Each row was made from one small tree. The marks that hang from a mark follow it in brackets, in the order of their numbers. Every link used is in the known rows. Write each row's tree.
Known rows
Z_576[Z_583[Z_633[Z_722[Z_494] Z_926]]]: +3.69,-2.94,+0.16,+0.15,+0.87,+2.86,+2.96,-1.43,+1.98,-5.29,-2.21,-2.19,-2.73,-2.78,+0.47,+0.10,-1.09,+1.50,-3.60,+1.58,-0.39,+0.77,+4.21,-0.17
Z_583[Z_633[Z_926[Z_494]]]: -1.52,-2.64,+0.73,+1.34,-3.90,+1.37,-1.89,-1.05,-1.00,+1.15,+3.54,+0.35,-4.68,-2.45,+0.25,+0.85,-2.38,+1.87,+1.84,+3.54,+0.29,+1.25,-1.26,-2.42
Z_926[Z_494[Z_583[Z_576 Z_633[Z_722]]]]: -1.72,-2.52,+3.20,-0.17,-5.03,-2.13,+0.40,-1.25,+1.88,-3.36,+1.15,-1.95,+1.43,-2.53,+4.94,-6.54,+4.89,+1.79,+0.01,+0.13,-2.32,-8.07,-2.35,-1.10
Z_633[Z_722 Z_926[Z_494[Z_583[Z_576]]]]: +2.52,-5.17,+5.23,-3.18,-0.77,-5.28,+2.88,+1.56,-0.73,-2.58,+3.37,-1.01,+0.88,-0.97,+3.43,-4.35,+0.63,+3.90,-3.71,+1.07,+0.54,-2.51,-2.64,-1.24
Z_583[Z_576 Z_633[Z_926[Z_494]]]: -0.37,-2.28,+1.82,-1.47,-7.34,-0.20,+0.68,-1.53,+0.92,+0.05,+2.08,-2.34,-5.82,-2.38,+1.83,-1.38,-0.40,+0.95,+1.84,+3.10,-1.92,-2.20,-1.03,-3.35
Z_926[Z_576]: -3.46,+0.50,-4.29,-0.37,-0.57,+0.05,-2.40,-0.22,-3.31,+6.22,+1.40,+1.22,+2.39,+0.90,+0.77,+0.76,-2.75,-0.07,+4.35,+2.22,+0.28,+3.26,-2.84,-0.31
Z_494[Z_583[Z_576 Z_633[Z_722]] Z_926]: +0.80,-2.34,+4.80,+0.31,-2.63,-6.38,+0.10,+0.56,+3.43,-2.73,+2.26,-4.31,+5.82,+1.04,+4.20,-4.00,+3.94,+1.52,-2.70,-2.23,-5.78,-9.15,+0.39,-3.82
Z_722[Z_576[Z_583] Z_633]: -2.75,+6.05,-5.72,+0.76,-0.29,+4.13,+1.38,-1.62,+1.96,+2.57,-1.57,+1.81,-0.15,+2.58,+1.76,+3.57,+0.40,-5.23,+2.20,-3.84,+2.09,+2.82,+1.69,+2.38
Z_722[Z_633]: -3.81,+2.73,-3.37,+5.15,-2.75,+0.11,-2.48,-1.19,+0.01,+3.27,+2.58,-0.32,-0.83,+3.69,-2.09,+2.35,-2.43,-2.41,+3.44,-0.20,-0.65,+1.42,-0.21,+0.63
Z_583[Z_576 Z_633[Z_926]]: +1.22,-0.88,+0.10,+0.72,-6.81,-2.20,+3.41,-1.75,+2.19,+0.80,+0.78,-3.44,-1.22,+0.05,+2.33,-1.18,-0.82,+0.88,+2.53,+1.47,-4.47,-4.05,-0.12,-3.47
Z_576[Z_583]: -4.07,+0.45,-4.75,+1.97,+1.07,-0.45,+1.45,-0.35,-1.32,+1.67,+1.94,+3.76,+1.20,-0.02,+4.58,+3.21,-2.97,-2.32,+3.55,+1.31,-0.09,+2.09,-0.53,-1.24
Z_722[Z_494 Z_633]: -2.27,+2.54,-2.28,+4.73,-0.68,+0.66,-2.49,-0.30,-0.24,+0.83,-0.55,-0.70,-3.90,+2.00,-5.91,+2.11,-1.98,-3.00,+2.52,+1.30,-0.32,+1.04,+0.67,+1.96
Z_576[Z_583[Z_633[Z_722[Z_494]]]]: -0.70,-0.88,-1.31,+2.59,+0.32,+3.12,+1.01,-2.09,+1.72,-5.04,-3.39,-1.09,-1.02,-3.02,+1.54,-0.42,+0.37,-1.42,-0.49,+1.43,-0.90,-1.57,+3.25,+0.85
Z_576[Z_583[Z_633]]: -3.69,+0.92,-4.07,+2.52,-2.23,+2.27,+0.98,-2.11,+0.92,+0.61,+0.63,+0.86,-0.20,-1.21,+5.47,+2.01,-0.62,-2.77,+4.27,+0.66,-1.48,-1.17,+0.87,-2.39
Z_926[Z_494[Z_583[Z_633[Z_722]]] Z_576]: -2.23,-2.12,+1.22,-2.32,-1.28,+1.91,-3.32,-0.83,-0.75,-0.13,+0.69,-0.86,+3.20,-3.58,+1.74,-5.49,+2.77,+3.26,-0.21,-0.77,+1.13,-1.64,-2.60,+0.25
Z_583[Z_576 Z_633]: -2.49,+1.89,-1.69,+2.86,-7.96,-1.45,+0.97,-2.76,+2.34,+1.66,-0.29,-2.26,-0.37,+0.11,+3.97,-1.52,+0.32,-2.18,+5.34,+1.86,-4.96,-6.12,-1.12,-2.65
Z_494[Z_583 Z_926]: -1.93,-1.38,+1.70,+2.11,+3.65,-8.05,-1.87,+2.77,-1.87,+2.11,+5.82,+3.28,+5.91,+2.72,+2.12,+1.50,-1.31,-0.50,-0.15,-0.59,-2.72,-1.57,-1.99,-3.97
Z_583[Z_576 Z_633[Z_722 Z_926]]: +2.97,-2.77,+1.83,+0.35,-6.32,-1.45,+2.89,-2.71,+1.97,-1.71,+0.28,-5.74,+1.11,+0.10,+3.03,-2.89,+0.25,+3.42,-1.05,+0.65,-4.15,-3.50,+0.94,-1.69
Z_722[Z_494 Z_576[Z_583] Z_633[Z_926]]: +3.87,+3.80,-2.40,-1.10,+2.57,+4.45,+3.44,-0.22,+1.03,-0.98,-3.59,+0.80,-5.78,+2.58,-3.40,+4.13,-1.61,-3.31,-1.33,-1.74,+3.14,+4.64,+3.42,+3.71
Z_633[Z_722[Z_494[Z_583] Z_576]]: +1.91,+0.45,+1.33,+3.21,+5.31,-2.65,+2.28,+1.35,-0.53,-1.45,-3.21,+3.15,+5.07,+1.02,-0.82,-0.58,+2.27,+0.81,-1.19,-1.33,+0.86,-2.82,-1.12,+4.14

Write each row's tree
+1.52,+0.60,+2.86,+2.70,+1.42,+0.44,-3.08,-0.51,+1.85,-3.19,-3.69,-0.98,+2.19,+0.40,-2.55,+2.02,+2.46,-0.09,-2.04,-0.03,-2.78,-0.83,+2.87,+0.94  Z_583[Z_633[Z_722[Z_494[Z_926] Z_576]]]
-4.45,-0.19,+0.02,-2.78,-2.47,+1.40,-3.21,+0.56,-1.36,+2.55,+1.92,+1.73,+0.19,-3.27,+1.73,-3.87,+1.32,+1.09,+3.12,+0.08,+1.46,-1.76,-3.54,-1.02  Z_926[Z_494[Z_583[Z_633]] Z_576]
+1.13,+1.40,+1.75,-0.81,+1.05,+0.38,+0.05,+1.38,-0.66,+1.56,+2.63,+2.61,-1.19,+2.39,-2.63,+0.33,+0.96,+0.24,-1.17,-2.97,+4.75,+2.15,-2.11,+2.41  Z_722[Z_576 Z_633[Z_926[Z_494[Z_583]]]]
+3.08,+1.66,-2.79,-5.20,+2.34,+5.04,+1.13,-0.10,-0.98,+0.21,-2.22,-2.42,-6.24,+0.59,-4.74,+1.14,-3.16,-0.92,-1.98,+0.32,+3.53,+7.08,+2.76,+2.38  Z_722[Z_494 Z_633[Z_926[Z_576[Z_583]]]]
+0.15,+0.82,+2.85,+2.55,+3.64,-4.63,-3.03,+2.75,-0.22,-0.73,+2.26,-0.24,-0.37,+3.72,-5.40,+1.18,+0.29,-2.60,-2.07,-1.53,-1.42,-1.64,+1.38,+0.11  Z_722[Z_494[Z_583 Z_926] Z_633]
+6.16,-1.61,+4.07,+0.57,+6.07,-3.42,+3.79,+2.58,-0.79,-2.38,-2.03,+2.15,+3.84,+1.37,-2.11,-0.11,+0.23,+3.28,-4.09,-1.20,+1.49,-0.16,-0.29,+2.72  Z_633[Z_722[Z_494[Z_583] Z_576] Z_926]
-5.21,+0.06,-4.73,-5.81,+0.58,+3.94,-1.80,+0.35,-2.73,+2.50,+1.03,+3.29,-2.43,-2.81,+3.72,+0.21,-1.93,-1.16,+2.59,+2.32,+3.86,+5.72,-2.04,-0.19  Z_926[Z_494 Z_576[Z_583]]
+0.55,+1.85,+2.49,+1.99,+5.97,-5.70,+0.10,+3.56,-1.47,-0.03,+0.09,+5.39,+2.93,+2.72,-2.40,+2.95,+0.43,-1.93,-0.51,-1.38,-0.74,-2.11,-0.97,+0.30  Z_722[Z_494[Z_583 Z_926] Z_576]
-0.81,-1.29,-1.30,-4.62,-0.53,+2.95,-2.39,-0.96,+1.09,-0.63,-0.02,-3.86,+3.71,-1.56,+3.57,-0.33,+0.87,+0.63,-2.60,-1.43,-1.30,+2.82,+3.07,-2.33  Z_494[Z_926[Z_576[Z_583[Z_633[Z_722]]]]]
-2.27,-1.11,-2.59,+1.96,-1.60,+3.06,+0.70,-2.85,+2.12,-1.62,+0.13,-1.42,+2.58,-2.00,+5.05,-0.18,+0.71,-0.68,+0.33,-0.23,-1.45,-1.25,+2.36,-1.15  Z_576[Z_583[Z_633[Z_722]]]
+2.18,-1.02,-0.30,-2.87,-1.01,-0.53,+2.14,+0.18,-1.34,+3.88,+2.38,-1.48,+2.68,-0.26,+1.42,-1.93,-0.61,+3.05,+0.78,-0.86,-0.34,-0.51,-1.77,-2.55  Z_494[Z_583[Z_633[Z_926[Z_576]]]]
-3.45,-0.56,+1.33,+0.04,-5.74,-2.98,+0.97,-0.73,+1.86,-0.37,+2.41,+0.45,-1.11,-2.65,+4.56,-4.09,+3.26,-0.69,+2.98,+0.80,-1.87,-8.42,-3.29,-2.52  Z_926[Z_494[Z_583[Z_576 Z_633]]]
-0.16,-0.42,+2.34,-1.62,+2.13,-2.35,-2.50,+1.85,-0.18,-0.28,-0.06,-0.42,+0.96,-0.29,-2.10,-0.76,+1.92,+0.02,+0.05,+0.08,-1.98,-2.65,+0.03,-1.81  Z_722[Z_494[Z_583[Z_633] Z_926[Z_576]]]
-1.09,+0.14,-0.89,-4.63,-1.80,+4.06,-4.01,+0.97,-2.08,+4.23,+2.38,-1.39,-5.30,+0.83,-4.46,-0.25,-2.98,+1.94,+0.40,+0.66,+3.97,+7.98,-0.92,+1.44  Z_722[Z_633[Z_926[Z_494 Z_576]]]
+4.14,+1.01,+1.75,+1.94,+1.89,-1.10,+4.19,+0.40,+0.53,-1.28,-1.78,+2.13,-0.06,+0.04,-1.91,+1.00,+0.55,+0.16,+0.33,-1.09,+0.20,-3.22,+0.43,+0.44  Z_722[Z_494[Z_583[Z_633[Z_926]]] Z_576]
+0.96,-0.91,-4.19,-5.54,+1.87,+1.77,+2.20,+0.14,-2.78,+3.70,+1.45,+1.15,-0.27,-0.39,+2.33,+1.74,-4.21,+0.91,-0.27,+1.13,+2.34,+7.02,+0.09,-1.69  Z_633[Z_926[Z_576[Z_583]]]
+1.27,-1.70,+3.70,+1.66,-2.93,-3.52,-1.77,-0.35,+3.27,-4.57,-2.56,-5.43,-0.95,-0.30,-0.70,-1.82,+2.03,-0.09,-2.01,+1.44,-6.41,-5.83,+2.30,-1.53  Z_583[Z_576 Z_633[Z_722[Z_494[Z_926]]]]
-0.76,+6.25,-4.20,+1.15,+1.58,+4.53,+1.70,-1.51,+1.63,+0.00,-4.67,+1.73,-4.08,+2.00,-2.41,+3.46,+0.00,-5.85,+1.37,-2.04,+2.50,+2.60,+2.80,+4.23  Z_722[Z_494 Z_576[Z_583] Z_633]
+1.23,+0.18,+0.35,-0.46,+5.90,+0.11,-0.04,+1.48,+0.35,-3.76,-3.61,+2.29,+1.81,+0.18,+0.21,+2.94,+1.26,-1.89,-4.16,-0.84,-0.26,+2.65,+3.22,+1.22  Z_633[Z_722[Z_494[Z_926] Z_576[Z_583]]]
-3.78,-0.98,+1.55,-0.58,-2.12,-5.82,+1.21,+0.88,-0.36,+0.52,+3.39,+3.14,-0.03,-0.64,+4.29,-3.59,+0.79,-0.19,+2.91,+1.28,-0.09,-5.46,-4.98,-2.10  Z_926[Z_494[Z_583[Z_576]]]
-1.39,-0.28,+2.23,+1.75,-1.30,+1.29,-0.71,-0.78,+1.37,-1.04,-0.96,+2.22,+3.65,-1.97,+3.25,-2.63,+4.65,+1.52,-0.09,-2.17,+1.43,-4.06,-2.03,+1.07  Z_926[Z_494[Z_583[Z_633[Z_722[Z_576]]]]]
-0.26,+3.95,-1.61,-0.29,+3.49,+2.10,-1.23,+1.09,+1.70,-1.39,-2.93,+1.28,-3.93,+2.99,-3.46,+4.95,+0.50,-4.92,-1.33,-2.59,+0.95,+3.24,+3.76,+2.29  Z_722[Z_494[Z_926] Z_576[Z_583] Z_633]
+3.86,-3.48,+1.00,-2.75,+3.40,+0.28,-0.51,+1.21,-2.68,-0.05,-2.16,-2.24,-0.20,-0.15,-4.84,-0.80,-3.26,+4.95,-2.62,+2.45,+1.06,+6.07,+0.10,+2.05  Z_633[Z_722[Z_494] Z_926[Z_576]]
-0.87,+5.66,-2.61,+3.91,-0.08,+2.07,-1.36,-0.55,+0.55,+1.50,-4.24,+1.18,-2.91,+3.61,-5.91,+3.40,-0.45,-4.01,+2.52,-0.85,+1.34,+1.60,+0.61,+4.20  Z_722[Z_494 Z_576 Z_633]
+4.38,-2.89,+1.22,-2.12,-0.39,+2.95,-0.52,-0.51,-0.39,-1.23,-3.10,-4.95,-0.91,-2.18,-3.98,-1.75,-1.22,+4.22,-2.35,+2.39,-0.15,+2.88,+2.04,+0.70  Z_583[Z_633[Z_722[Z_494] Z_926[Z_576]]]
+0.19,-5.31,+1.89,+0.44,+0.55,-1.19,-1.63,+0.70,-1.83,-0.76,+3.95,+1.01,-0.31,-1.17,+0.16,-0.43,-2.76,+3.88,-2.35,+3.33,+1.53,+4.95,-1.05,-1.03  Z_633[Z_722 Z_926[Z_494]]
+0.02,+5.01,-0.63,+3.19,+2.41,-0.25,+0.60,+0.82,+0.94,+0.14,-2.61,+2.32,-0.50,+3.34,-4.48,+1.35,+1.59,-3.09,+1.22,-3.51,+1.76,-2.00,-0.23,+4.56  Z_722[Z_494[Z_583] Z_576 Z_633]
-0.23,+0.33,-1.14,-2.97,-1.69,+5.37,+2.25,-1.06,+0.52,+0.09,-0.41,+2.76,-4.44,-3.41,+3.78,+2.44,-0.27,-0.86,+0.77,+0.58,+3.46,+3.07,+0.87,-1.06  Z_722[Z_576[Z_583[Z_633[Z_926[Z_494]]]]]
+3.65,+1.52,-1.49,-0.59,+1.44,+4.05,+4.69,-1.05,+1.07,-2.13,-4.20,+1.86,-4.57,-1.33,+0.41,+3.61,-0.73,-2.31,+0.15,+0.36,+1.42,+1.15,+2.75,+0.44  Z_722[Z_494 Z_576[Z_583[Z_633[Z_926]]]]
+2.30,+1.92,-3.02,-1.00,-0.86,+3.43,+4.18,-2.32,+1.24,+1.06,-0.83,+1.47,-0.57,-0.50,+4.38,+3.75,-0.67,-1.52,+1.43,-0.88,+0.58,+1.75,+1.93,-0.90  Z_722[Z_576[Z_583[Z_633[Z_926]]]]
+0.34,+0.98,+0.66,+3.22,-0.90,-0.63,+1.37,-1.80,+1.96,+0.22,-0.55,+0.90,+7.25,-0.03,+3.19,-2.00,+4.21,+0.55,+0.21,-3.40,-0.82,-5.37,-0.98,+0.68  Z_494[Z_583[Z_633[Z_722[Z_576]]]]
-0.50,-1.14,+1.95,-2.15,+5.67,-5.10,-2.55,+3.97,-2.81,+0.27,+1.62,+2.80,+2.14,+1.40,-3.29,-0.14,-0.80,+0.57,-1.23,+0.71,-0.82,+0.31,-1.19,-1.03  Z_722[Z_494[Z_583 Z_926[Z_576]]]
+0.84,-3.63,+1.32,-4.08,-2.65,+4.60,-3.23,-1.28,-1.18,+0.75,+0.77,-3.53,-1.21,-3.08,-0.37,-3.21,-0.81,+5.30,-1.77,+1.79,+1.95,+4.83,-0.80,+0.45  Z_583[Z_633[Z_722 Z_926[Z_494 Z_576]]]
-0.73,+2.09,+0.05,+4.62,+1.51,-1.91,-0.78,+1.03,-0.20,-0.43,+0.75,+0.62,-1.05,+2.57,-4.77,+0.28,-0.37,-1.88,+1.16,-1.25,+0.29,-2.94,-0.45,+1.95  Z_722[Z_494[Z_583] Z_633]
-0.33,-1.54,+3.08,+3.02,+5.60,-7.53,-1.42,+3.86,-1.89,-0.53,+3.33,+3.01,+1.50,+1.62,-2.12,+1.70,-1.59,-0.71,-0.83,+0.89,-2.16,-2.73,-0.73,-2.24  Z_722[Z_494[Z_583 Z_926]]
+0.50,-4.20,+0.82,-4.19,+0.85,+2.49,-2.75,+0.78,-4.09,+1.60,+2.02,-0.53,-0.05,-1.65,-1.08,-1.77,-2.39,+5.68,-2.38,+2.82,+2.98,+7.64,-1.90,+0.52  Z_633[Z_722 Z_926[Z_494 Z_576]]
+1.45,-2.54,+3.39,-2.63,+6.17,-4.19,-3.45,+3.89,-2.59,-1.25,+0.13,-0.37,+5.14,+0.46,-2.51,-2.00,+0.34,+2.57,-4.15,-0.53,-0.18,+0.56,-0.47,+0.62  Z_633[Z_722[Z_494[Z_583 Z_926[Z_576]]]]
-0.66,+1.82,-1.59,+4.10,-3.14,+2.12,-0.47,-3.09,+2.07,+1.21,-2.00,-0.65,+4.62,+0.06,+1.95,+0.57,+2.04,-0.19,+1.87,-0.97,-1.66,-1.83,-0.08,+1.22  Z_583[Z_633[Z_722[Z_576]]]
+3.77,+0.52,+0.50,-3.03,+2.76,+0.23,+0.50,+2.23,-1.47,+1.14,+0.10,-2.12,-1.93,+2.62,-7.23,-1.33,-1.48,+1.62,-1.87,-1.52,+2.62,+3.03,+0.15,+2.63  Z_722[Z_494[Z_583] Z_633[Z_926[Z_576]]]
